What can hang from each mark:
j_136: j_85 j_131
j_85: j_544 j_585
j_616: j_27 j_544
j_27: j_131 j_729
j_131: j_85 j_585
j_544: j_27 j_729

Each row was made from one small tree. The marks that hang from a mark follow it in brackets, in the order of their numbers. Every link used is in the known rows. Write each row's tree.
Known rows:
j_85[j_544[j_27 j_729] j_585]: [-0.27 -3.73  0.32 -2.26  1.30  1.89 -0.03 -0.95 -1.42  3.04 -1.43  0.06
  0.88  3.27 -1.99 -3.72  0.98 -3.27  8.05 -1.71 -0.01  0.39]
j_544[j_729]: [-0.35 -1.92  0.47 -0.66  1.76  0.71  0.46 -0.08  0.22  1.02 -0.40  0.24
  0.01  0.05 -0.23 -1.41  0.45 -0.85  2.59 -0.66  0.17 -1.39]
j_131[j_85[j_544[j_27 j_729]] j_585]: [-0.15 -2.34  1.71 -2.57  1.39  5.56 -0.74 -2.21 -0.83  3.99 -2.51  1.00
  0.49  3.76 -1.61 -2.19  0.11 -3.07  7.07 -3.58 -0.35  2.15]
j_136[j_85[j_544[j_729] j_585] j_131]: [ 0.03 -2.02  1.63 -1.84 -1.50  2.42  1.30 -1.30 -2.02  2.95 -5.96  2.53
  0.64 -0.36 -2.88 -1.49  1.48 -5.17  3.99 -3.49 -0.22 -1.37]
j_616[j_544]: [-0.74  0.54 -0.85 -0.90  0.38 -0.34  0.73  0.61  2.22  0.33  0.17  0.34
 -1.06 -0.37  1.75 -0.08  0.20 -0.17 -2.17 -0.28  0.32 -1.16]
j_616[j_27]: [ 0.03 -0.50 -0.96 -0.60 -0.30  0.52  0.34  0.61  1.55 -0.50  0.90 -1.29
 -0.71 -0.74  0.64  0.06  0.30  0.60  0.79  0.29  0.25 -0.51]
j_27[j_131[j_85 j_585] j_729]: [ 0.08  2.42  1.36  0.74 -1.33  5.67 -2.77 -0.46 -0.27  4.49 -1.86 -1.43
 -0.69 -1.02  0.12  4.05  0.77  0.54  1.34  0.04 -0.24  1.56]
j_131[j_85[j_544[j_729]] j_585]: [-0.35 -0.13  1.94 -1.70  0.29  5.07 -0.30 -1.99 -0.37  3.22 -3.78  1.85
  0.00  1.90 -2.09 -1.28  0.00 -2.53  4.33 -4.18 -0.18  2.37]
j_27[j_131[j_585] j_729]: [-0.08  1.02  0.79  1.15 -0.15  3.56 -2.34  0.12 -0.35  4.15 -0.50 -1.71
  0.03 -0.96  0.07  3.67  1.05  0.96  1.12  1.39  0.16 -0.43]
j_136[j_131[j_85[j_544[j_729] j_585]]]: [ 0.35 -0.91  1.45 -1.88 -0.62  4.52  0.37 -1.89 -1.12  2.95 -6.38  1.24
 -0.32  0.62 -2.97 -1.50  0.85 -4.30  5.99 -4.54 -0.20  0.70]
j_616[j_27 j_544]: [-0.63  0.01 -1.68 -1.42  0.06  0.25  1.04  1.12  3.65  0.00  1.45 -0.94
 -1.54 -0.81  2.27 -0.04  0.50  0.41 -1.54 -0.32  0.53 -1.82]
j_85[j_544[j_729]]: [-0.85 -1.46  0.79 -0.50  1.07  1.35  1.10 -0.48  0.04  1.95 -1.34  0.70
  0.50  1.56 -1.84 -2.54  0.89 -1.10  3.65 -1.99  0.23 -0.01]
j_85[j_544[j_27[j_131] j_729] j_585]: [-0.02 -3.36  0.38 -1.71  1.64  2.64 -0.99 -0.45 -1.43  4.34 -2.22 -1.70
  1.15  1.92 -0.97 -2.01  1.70 -2.08  6.60 -1.41  0.26 -0.16]
j_85[j_544 j_585]: [-0.07  0.44  0.06 -0.71 -1.39  0.68 -0.02 -0.65 -1.06  1.51 -2.28  1.00
  0.48  1.29 -1.71 -1.27  0.46 -1.98  3.01 -1.38 -0.06  2.14]
j_616[j_27[j_131[j_85]] j_544]: [-0.34  1.93 -1.15 -1.32 -0.88  2.83 -0.52  1.05  3.45  1.57 -0.92 -2.33
 -2.06 -1.93  3.17  2.11  0.85  1.03 -2.98 -1.00  0.40  0.18]
j_544[j_27[j_131[j_85 j_585]] j_729]: [ 0.55 -2.41  1.46 -2.26  2.29  5.84 -2.43 -1.34 -0.83  4.24 -2.38 -1.33
  0.29  1.08  0.25  0.49  0.45 -1.60  3.96 -2.17  0.01  0.34]
j_131[j_85[j_544[j_27 j_729]]]: [-0.65 -2.28  1.15 -1.70  0.66  3.72  0.13 -1.23 -0.47  3.01 -1.52  0.04
  0.32  3.65 -1.47 -3.00  0.66 -2.17  6.69 -3.12 -0.41  1.96]
j_131[j_85[j_544[j_27 j_729] j_585]]: [ 0.00 -2.24  0.88 -2.61  0.21  3.86 -0.58 -1.57 -1.51  3.56 -2.81  0.26
  0.11  3.23 -1.88 -3.14  0.72 -3.81  8.60 -3.23 -0.46  2.55]
j_131[j_585]: [ 0.49 -0.22  0.62 -0.76  0.45  2.02 -0.90 -0.92 -0.37  1.08 -1.00  0.98
  0.15  0.30 -0.07  0.77 -0.50 -0.91  0.48 -0.75  0.08  0.22]
j_136[j_85]: [-0.04  0.48  0.64 -0.25 -2.14 -0.09  0.43 -0.15 -0.88  0.37 -0.85  1.51
  0.12 -1.14  0.01  0.51  0.22 -1.39 -1.50 -0.31 -0.38  0.02]
j_27[j_131[j_85[j_544] j_585] j_729]: [-0.48  2.95  1.69  0.98 -2.04  6.00 -2.17 -0.75 -0.44  5.48 -2.87 -0.85
 -0.08  0.46 -1.44  3.00  1.05  0.29  2.49 -1.27 -0.28  3.02]
j_27[j_131[j_85[j_585]]]: [ 0.88  1.80  0.44 -0.72 -1.48  3.03 -2.26 -0.47 -1.10  1.98 -3.46 -1.31
 -0.72 -1.42  0.59  1.93  0.41 -0.87  0.53 -1.16 -0.22  2.27]

Write each row's tree:
[ 0.41  0.37  0.50 -0.33 -1.33  4.21 -3.20 -0.11 -1.66  4.82 -0.88 -3.19
 -0.51  0.08  0.21  2.16  1.42 -0.85  5.56  1.00 -0.53  1.60]
j_544[j_27[j_131[j_85[j_585]] j_729]]
[-0.56 -0.73  0.13  0.26 -1.22  2.70 -1.91  0.21 -1.64  5.39 -0.55 -2.74
  0.88  1.87 -1.15  0.75  2.06 -0.57  6.14  1.23 -0.12  0.79]
j_85[j_544[j_27[j_131 j_729]] j_585]
[ 0.22  1.93  0.65 -1.13 -2.33  2.67 -0.48 -1.22 -1.18  1.82 -3.58  1.00
 -0.37  1.26 -1.72 -0.97  0.16 -2.46  3.33 -2.90 -0.48  4.23]
j_131[j_85[j_544 j_585]]
[-0.66 -1.08  0.14 -0.23 -1.37  2.00 -0.98 -0.33 -1.57  4.17  0.40 -1.08
  0.56  2.96 -1.81 -1.08  1.34 -1.83  7.86  0.69 -0.40  1.33]
j_85[j_544[j_27[j_729]] j_585]
[-0.40  3.00  0.87  0.78 -3.35  4.39 -2.06 -0.16 -1.06  4.89 -3.44 -1.68
 -0.49 -0.06 -1.37  2.02  1.58 -0.56  3.99 -0.51 -0.34  3.40]
j_27[j_131[j_85[j_544 j_585]] j_729]
[ 0.29  0.31  1.17 -0.26 -0.45  6.19 -3.41 -0.63 -0.83  5.45 -0.68 -2.46
 -0.13  0.76  0.53  3.09  0.84 -0.07  4.18  0.22 -0.39  1.29]
j_544[j_27[j_131[j_85 j_585] j_729]]
[-1.44  0.68 -1.38 -0.04 -1.08  1.09  0.50  1.64  3.64  1.96  2.54 -1.73
 -2.12 -1.05  1.77  1.11  1.36  1.24  0.96  1.61  0.30 -2.35]
j_616[j_27[j_729] j_544]
[-0.51  0.34  1.27 -0.48 -1.37  5.87 -1.55 -1.46 -0.78  5.19 -0.86 -0.12
  0.16  3.52 -1.93  0.36  0.47 -1.39  7.14 -1.49 -0.72  3.28]
j_131[j_85[j_544[j_27[j_729]]] j_585]
[-0.40 -1.45  0.57 -1.39  0.54  1.41  0.42 -0.75 -1.08  2.00 -2.51  0.86
  0.34  1.30 -2.20 -2.72  0.80 -2.70  5.54 -2.08  0.14  0.52]
j_85[j_544[j_729] j_585]
[ 0.09  1.81  1.45 -1.00 -1.24  4.37 -0.70 -1.90 -0.19  2.38 -3.26  1.90
 -0.08  1.85 -1.61  0.05 -0.46 -1.73  2.12 -3.35 -0.36  3.88]
j_131[j_85[j_544] j_585]
[-1.41 -0.63  0.94  0.27 -2.73  1.64  0.15 -0.03 -1.52  4.01  0.49  0.07
  0.84  2.04 -1.59 -0.34  1.55 -1.49  4.57  0.37 -0.72  0.65]
j_136[j_85[j_544[j_27[j_729]]]]
[ 0.29 -3.85  0.82 -1.89  3.47  3.93 -1.87 -0.75 -0.77  3.97 -0.87 -1.51
  0.86  1.02  0.56  0.17  0.79 -1.03  3.87 -0.53  0.37 -1.90]
j_544[j_27[j_131[j_585]] j_729]
[-0.28 -3.54  1.13 -1.79  2.49  4.38 -1.33 -1.06 -0.95  4.78 -1.82 -1.06
  1.60  2.65 -0.68 -0.83  1.22 -1.39  4.96 -2.01  0.42 -0.61]
j_85[j_544[j_27[j_131[j_585]] j_729]]
[-0.95  0.53  0.95  0.32 -2.24  3.84 -0.78 -0.49 -0.49  4.06  0.02 -1.08
 -0.02  3.19 -1.57 -0.37  0.98 -0.65  6.47 -0.53 -0.71  3.00]
j_131[j_85[j_544[j_27[j_729]]]]
[-1.23  1.19 -1.51  0.61 -0.84  1.82 -0.41  2.18  3.58  2.89  1.59 -3.44
 -1.89 -2.29  2.66  2.87  2.00  2.26 -0.95  2.17  0.60 -2.79]
j_616[j_27[j_131 j_729] j_544]
[-1.18 -0.56 -0.68  0.12  0.38  1.73 -1.36  1.52  1.43  4.34  2.25 -3.22
 -0.54  0.20  2.51  1.80  1.84  1.19  0.74  2.10  0.23 -2.18]
j_616[j_544[j_27[j_131 j_729]]]
[ 0.29  1.70 -0.32 -1.17 -2.38  3.89 -1.26 -0.24  0.24  2.66 -3.50 -2.09
 -0.67 -0.60 -0.33  0.96  1.14 -0.80  2.39 -2.33  0.05  3.14]
j_616[j_27[j_131[j_85[j_544 j_585]]]]
[-0.09 -3.77  0.39 -1.17  2.97  1.95 -1.07  0.18 -0.51  2.97  0.05 -2.41
  0.83  0.85  0.78 -0.66  1.29 -0.26  3.46  0.06  0.28 -2.18]
j_544[j_27[j_131] j_729]
[-0.28  0.47  0.59  0.59 -0.95  4.09 -2.28  0.30 -0.61  4.48  0.35 -3.41
 -0.21  0.48  0.92  2.43  1.37  0.76  3.79  1.20 -0.45  1.09]
j_544[j_27[j_131[j_85] j_729]]
[-0.73 -0.78 -0.28 -0.59  1.13  3.62 -2.22  0.50  1.34  5.31  1.00 -2.45
 -0.44  0.57  2.40  2.40  1.34  0.24  1.51  1.45  0.28 -2.14]
j_616[j_544[j_27[j_131[j_585] j_729]]]
[ 0.10 -0.14  1.89 -1.19 -2.46  3.40  0.68 -1.80 -1.52  2.61 -5.30  3.02
  0.85  0.05 -2.35  0.98  0.47 -3.73  0.32 -3.33 -0.22 -0.27]
j_136[j_85[j_544] j_131[j_585]]
[ 0.61 -0.24 -0.31 -0.92  0.43  3.21 -1.48  0.08  1.16  1.74 -0.85 -2.06
 -0.28 -1.35  1.01  2.51  0.56  0.82 -0.76 -0.19  0.53 -0.71]
j_616[j_27[j_131[j_585]]]
[-0.35 -0.01  1.36 -0.42 -2.84  1.43  1.44 -0.86 -1.09  1.51 -4.34  2.04
  0.73 -0.37 -1.91  0.25  0.91 -2.88 -0.29 -2.48 -0.27 -0.51]
j_136[j_85[j_544] j_131]
[ 0.08  2.54  0.49  0.75 -2.33  3.88 -2.58  0.00 -1.26  4.01 -2.18 -2.37
 -0.97 -1.57 -0.07  3.13  1.27 -0.21  2.88  0.70 -0.40  1.91]
j_27[j_131[j_85[j_585]] j_729]
[ 0.23 -0.10  1.13 -1.26 -3.35  1.40  0.82 -1.25 -2.19  2.23 -5.61  2.41
  0.52 -0.60 -2.45 -0.07  1.02 -4.46  1.73 -2.54 -0.38  0.09]
j_136[j_85[j_544 j_585] j_131]
[-1.47 -0.95 -0.86 -0.27  0.34  1.15 -0.25  1.04  1.61  2.94  2.63 -1.44
 -0.95  1.23  1.69  0.08  1.10 -0.11  2.80  1.85 -0.07 -1.89]
j_616[j_544[j_27[j_729]]]
[ 1.15  0.42  1.50 -1.45 -0.49  4.95 -0.98 -1.95 -0.45  1.87 -4.75  1.21
 -0.56 -0.42 -0.83  1.92 -0.46 -2.64  1.18 -3.19 -0.28  0.53]
j_136[j_131[j_85 j_585]]
[-0.09  0.54 -0.10  0.50 -0.35  4.24 -1.92  0.61  1.10  3.81  0.36 -3.12
 -0.72 -1.67  0.62  3.67  1.38  1.52  2.00  1.57  0.35 -1.17]
j_616[j_27[j_131[j_585] j_729]]
[-0.09 -1.21  0.58  0.23  0.73  4.10 -2.80 -0.12 -0.90  5.06  0.81 -2.76
  0.53  0.88  0.38  2.77  1.16  0.46  3.61  1.63 -0.07 -0.92]
j_544[j_27[j_131[j_585] j_729]]
[-0.01 -1.40  0.72 -0.94  0.88  3.55 -1.72 -0.96 -0.97  4.03 -1.74 -1.20
  1.53  2.39 -0.35  0.51  0.69 -0.62  2.52 -1.45  0.20  1.08]
j_85[j_544[j_27[j_131[j_585]]]]
